Each row comes from the steps of one walk. Every step used is in the known rows, and no mark comes twice. Write the walk behind each row, first mark first.
Known rows:
E/L/X/M/T: 3.13	0.71	3.04	3.95	1.98	-0.45	0.39	-2.27	-0.62	0.07	1.67	-0.42	-0.49	3.34	-1.54	0.39	2.44	-1.76	0.20	1.70
T/M/C: 2.73	-1.15	-1.03	0.91	-0.88	-1.56	-1.24	2.01	-0.34	-0.48	0.05	0.09	0.81	4.76	-1.40	-1.14	0.63	-0.61	-0.41	-1.48
M/C/L: 3.00	0.17	-1.81	1.30	1.19	0.04	-1.01	0.17	-1.43	-1.40	0.01	-0.48	-0.29	1.55	0.05	-1.38	1.04	-0.39	0.24	-1.27
A/L: 2.29	0.29	0.36	2.28	0.52	-0.28	0.07	1.11	-0.86	-0.89	1.72	0.03	-0.92	2.88	-1.85	-0.18	2.55	-0.16	0.14	-1.15
P/M/A: 2.95	0.52	-0.18	1.47	0.17	-0.14	0.93	-0.67	0.18	-0.98	0.51	0.79	2.27	-1.10	-0.01	0.26	2.33	0.23	-0.75	0.13
M/C: 2.42	0.05	-0.97	2.28	0.97	-1.12	-0.70	0.34	-0.91	-1.50	0.56	-0.93	0.77	3.32	-0.11	-0.82	-0.02	0.11	0.72	-1.78
T/M/C/L: 2.96	-0.84	-1.89	0.07	-0.49	-0.12	-1.45	1.89	-0.83	-0.57	-0.72	0.52	-0.25	2.81	-1.16	-1.70	1.68	-1.08	-0.98	-0.94
P/M: 1.98	0.03	-0.08	1.94	-0.32	0.71	0.86	-0.14	0.08	-0.63	0.53	1.62	1.25	0.26	1.37	0.59	1.17	0.89	0.87	-1.03
C/L/X/M/T: 2.59	1.64	-0.08	2.10	1.56	-0.33	-0.33	-0.95	-0.66	-1.17	1.74	-0.20	-1.04	1.14	-0.22	-0.52	3.04	-1.80	0.41	1.83
C/L: 1.07	-0.03	-0.41	0.35	1.12	1.18	-1.33	0.87	-1.28	-1.05	0.35	0.43	-0.33	-0.62	0.70	-0.35	2.25	0.11	0.75	-0.43
C/L/A/M: 3.61	2.32	-0.29	-0.56	1.62	-0.99	-2.24	0.96	-1.20	-1.49	0.74	-0.45	0.55	0.71	-3.80	-0.55	4.97	-2.11	-2.65	0.62
X/M/T: 2.45	0.83	0.59	3.71	0.23	-0.89	1.00	-0.89	-0.57	-0.94	1.30	-1.22	-0.23	2.55	-0.32	0.84	3.03	-0.24	0.53	-0.03
P/M/E/L: 2.29	0.15	2.86	2.94	0.05	1.63	2.14	-2.75	-1.88	1.96	-1.00	1.04	1.05	1.44	-1.07	0.74	1.00	0.85	-1.03	-0.21
E/L/X: 1.53	-0.26	2.88	1.42	2.53	0.43	-1.57	-0.36	-0.62	-0.13	0.94	0.88	0.35	2.06	-0.70	-0.13	0.52	-1.04	1.45	0.73
L/A/M/T: 3.91	2.38	0.83	2.77	1.06	-2.49	-1.13	0.60	-0.67	-1.29	1.73	-1.83	0.71	3.89	-4.41	0.67	3.72	-1.92	-2.87	0.43
X/L: 2.60	-0.08	0.34	-0.19	0.86	0.17	-1.65	0.10	-0.24	-1.19	1.67	0.97	-0.85	0.97	0.29	0.10	2.72	-0.11	1.76	-0.53
M/E: 0.53	0.34	1.39	1.33	0.63	-0.67	-0.30	-0.42	-2.17	0.18	0.17	-0.58	0.95	2.01	-0.76	0.19	0.68	1.01	0.28	-0.52
C/L/X/M/A: 2.87	1.65	-0.19	-0.94	2.50	-0.76	-1.21	-1.61	-0.43	-1.74	1.37	0.22	1.18	-1.37	-1.43	-1.40	4.48	-2.11	-0.35	2.50
T/M/A/L/E: 3.12	0.10	1.09	-0.65	-0.21	-1.38	-1.46	1.80	-1.66	0.26	1.21	0.10	0.94	4.15	-6.99	-2.44	4.90	-0.80	-3.31	0.91
X/M: 1.86	0.46	0.45	1.41	0.35	-0.88	0.09	-0.60	-0.49	-1.24	0.75	-0.14	0.66	1.20	0.21	0.40	3.28	0.13	1.18	-0.45
E/L/T/M/C: 3.48	-2.33	1.74	1.29	0.61	0.02	-1.43	1.27	-0.57	0.14	0.11	-0.32	-0.18	6.57	-2.71	-0.12	2.13	-2.45	-1.67	-0.48
T/M/C/L/A: 3.45	0.40	-1.69	-1.16	0.25	-0.47	-2.57	1.84	-0.63	-1.29	-0.34	0.11	0.99	2.76	-3.11	-1.64	2.67	-2.56	-2.02	0.05
P/M/A/L/E: 4.12	1.39	0.81	1.60	0.22	-0.16	0.88	-1.19	-1.48	-0.02	1.29	0.65	1.54	1.47	-4.83	-1.90	4.00	0.22	-2.92	0.62

Which walk is each row?
2.21	-1.39	1.73	-2.44	-0.16	-0.76	-2.24	0.83	-1.17	0.47	1.27	0.69	-0.97	4.65	-2.58	0.18	3.75	-1.64	-1.18	0.99 -> X/L/T/M/E
2.21	-1.51	0.94	0.21	-0.35	-0.76	-1.16	3.52	0.05	-0.37	1.77	0.38	-1.13	5.74	-3.31	0.05	4.01	-2.37	-1.49	-0.25 -> A/L/T/M
2.60	-1.90	-0.25	0.47	-0.01	-1.53	-2.07	2.22	-0.02	-1.11	0.84	-0.42	0.40	6.30	-1.53	-0.67	1.67	-1.94	-1.02	-0.80 -> L/T/M/C
3.00	1.10	0.72	-1.27	1.61	-0.28	-2.67	0.15	-0.06	-1.98	1.66	0.55	0.41	0.58	-2.00	0.32	3.64	-1.51	0.65	0.59 -> X/L/A
1.79	-1.40	0.87	-1.10	0.76	-1.40	-2.26	2.43	0.17	-1.19	1.26	-0.34	1.30	3.10	-2.50	0.05	4.09	-2.20	-1.87	1.16 -> L/T/M/A
1.14	-0.06	3.20	2.24	1.23	0.87	0.27	-1.65	-2.88	1.46	-0.41	-0.47	0.45	2.26	-1.95	0.34	1.19	0.42	-0.40	-0.18 -> M/E/L
1.25	-1.89	0.17	-1.65	0.54	0.91	-2.53	2.94	-0.32	-0.60	0.44	0.83	-0.78	2.30	-0.77	-0.20	3.75	-2.12	-0.68	0.52 -> C/L/T/M
2.62	0.63	-1.40	0.50	2.35	-0.44	-2.17	-0.03	-0.73	-1.62	1.03	0.24	-0.20	1.89	-0.44	-2.01	-0.13	-1.49	0.87	0.21 -> M/C/L/X
2.83	1.44	0.83	0.86	2.42	-1.86	-0.96	0.24	-0.39	-1.57	2.66	-0.11	0.45	2.14	-3.69	-1.38	2.56	-1.96	-0.84	1.39 -> M/A/L/X
1.29	1.71	0.74	-0.42	1.57	-0.52	-0.66	-2.41	-2.04	-0.16	0.53	0.34	0.23	0.63	-1.30	-1.14	2.34	-1.00	0.22	2.00 -> C/L/X/M/E
3.82	-0.04	-0.95	1.05	1.55	-0.06	-0.82	-0.99	-1.06	-1.95	1.23	-1.14	-0.93	3.08	-0.40	-0.50	4.00	-2.17	-0.52	-0.13 -> X/M/C/L/T
6.58	2.20	-0.70	-0.28	1.16	-2.97	-2.34	-0.51	-0.65	-1.94	1.78	-0.65	0.16	4.51	-4.82	-0.91	4.43	-2.43	-2.52	-0.13 -> X/L/A/M/C
2.77	1.27	3.54	1.45	1.88	-1.75	-0.62	-1.76	-2.47	1.40	0.45	-0.10	0.23	4.62	-4.73	-0.55	1.60	-1.20	-2.30	1.39 -> A/M/E/L/X
2.44	1.79	1.52	1.55	0.91	-1.94	0.89	-1.93	-1.73	0.24	2.07	0.00	-0.34	4.21	-3.74	-1.02	2.97	-1.28	-0.60	1.42 -> A/L/X/M/E
2.67	1.13	1.22	0.79	1.52	-1.06	-0.98	-0.14	-2.26	-0.65	1.76	-1.01	0.83	2.52	-5.64	-2.31	4.09	-0.21	-2.20	0.63 -> M/A/L/E
4.09	-1.56	-0.27	1.28	-0.40	-1.55	-0.95	2.85	-0.17	-0.65	1.52	-0.52	-1.21	7.95	-3.86	-0.92	2.94	-2.83	-2.22	-0.99 -> A/L/T/M/C
1.45	0.60	0.66	2.04	-0.60	0.22	1.49	-1.60	-1.37	0.67	-0.19	0.96	1.41	1.03	0.04	0.29	0.41	1.27	-0.43	-0.56 -> P/M/E
1.65	-1.14	1.75	0.35	-0.46	-1.13	-0.30	2.03	-1.56	1.07	1.17	-0.19	-0.90	6.57	-4.66	-0.17	3.55	-1.97	-2.45	0.34 -> A/L/T/M/E
2.03	-1.13	0.14	-2.22	1.06	0.26	-2.50	2.22	-0.33	-1.11	0.50	0.07	0.26	1.05	-2.16	-0.47	4.94	-2.69	-2.54	1.57 -> C/L/T/M/A
4.48	1.62	-1.59	0.72	1.94	-2.03	-2.00	0.01	-1.08	-1.37	1.17	-0.12	-0.44	3.73	-2.69	-2.46	1.65	-2.03	-1.73	0.09 -> A/M/C/L/X
1.74	-0.70	0.30	-0.62	-0.11	-1.36	-1.30	2.12	-0.15	-0.57	0.22	0.28	1.80	1.43	-2.20	-0.43	3.07	-0.79	-1.26	0.42 -> T/M/A
2.16	-0.42	4.02	1.84	1.68	0.32	0.55	-2.89	-2.31	0.77	0.34	-1.13	-0.21	4.00	-2.49	0.99	4.18	-1.32	-1.22	1.01 -> X/M/E/L/T
1.23	-1.07	4.04	1.72	1.95	0.83	-0.72	-1.17	-2.46	0.82	0.26	-1.01	-0.19	3.87	-2.27	0.85	1.93	-0.93	-1.03	0.48 -> M/E/L/T
1.88	1.13	-0.05	-0.49	1.83	-0.07	-1.31	-0.96	-0.46	-1.42	1.20	0.88	-0.08	-0.25	0.09	-0.90	3.02	-1.50	1.17	1.39 -> C/L/X/M
1.28	-0.81	3.55	-0.05	0.55	-0.43	-1.14	0.24	-1.70	2.14	-0.32	1.19	0.84	4.38	-3.47	-0.76	0.56	-1.29	-1.12	1.52 -> T/M/E/L/X
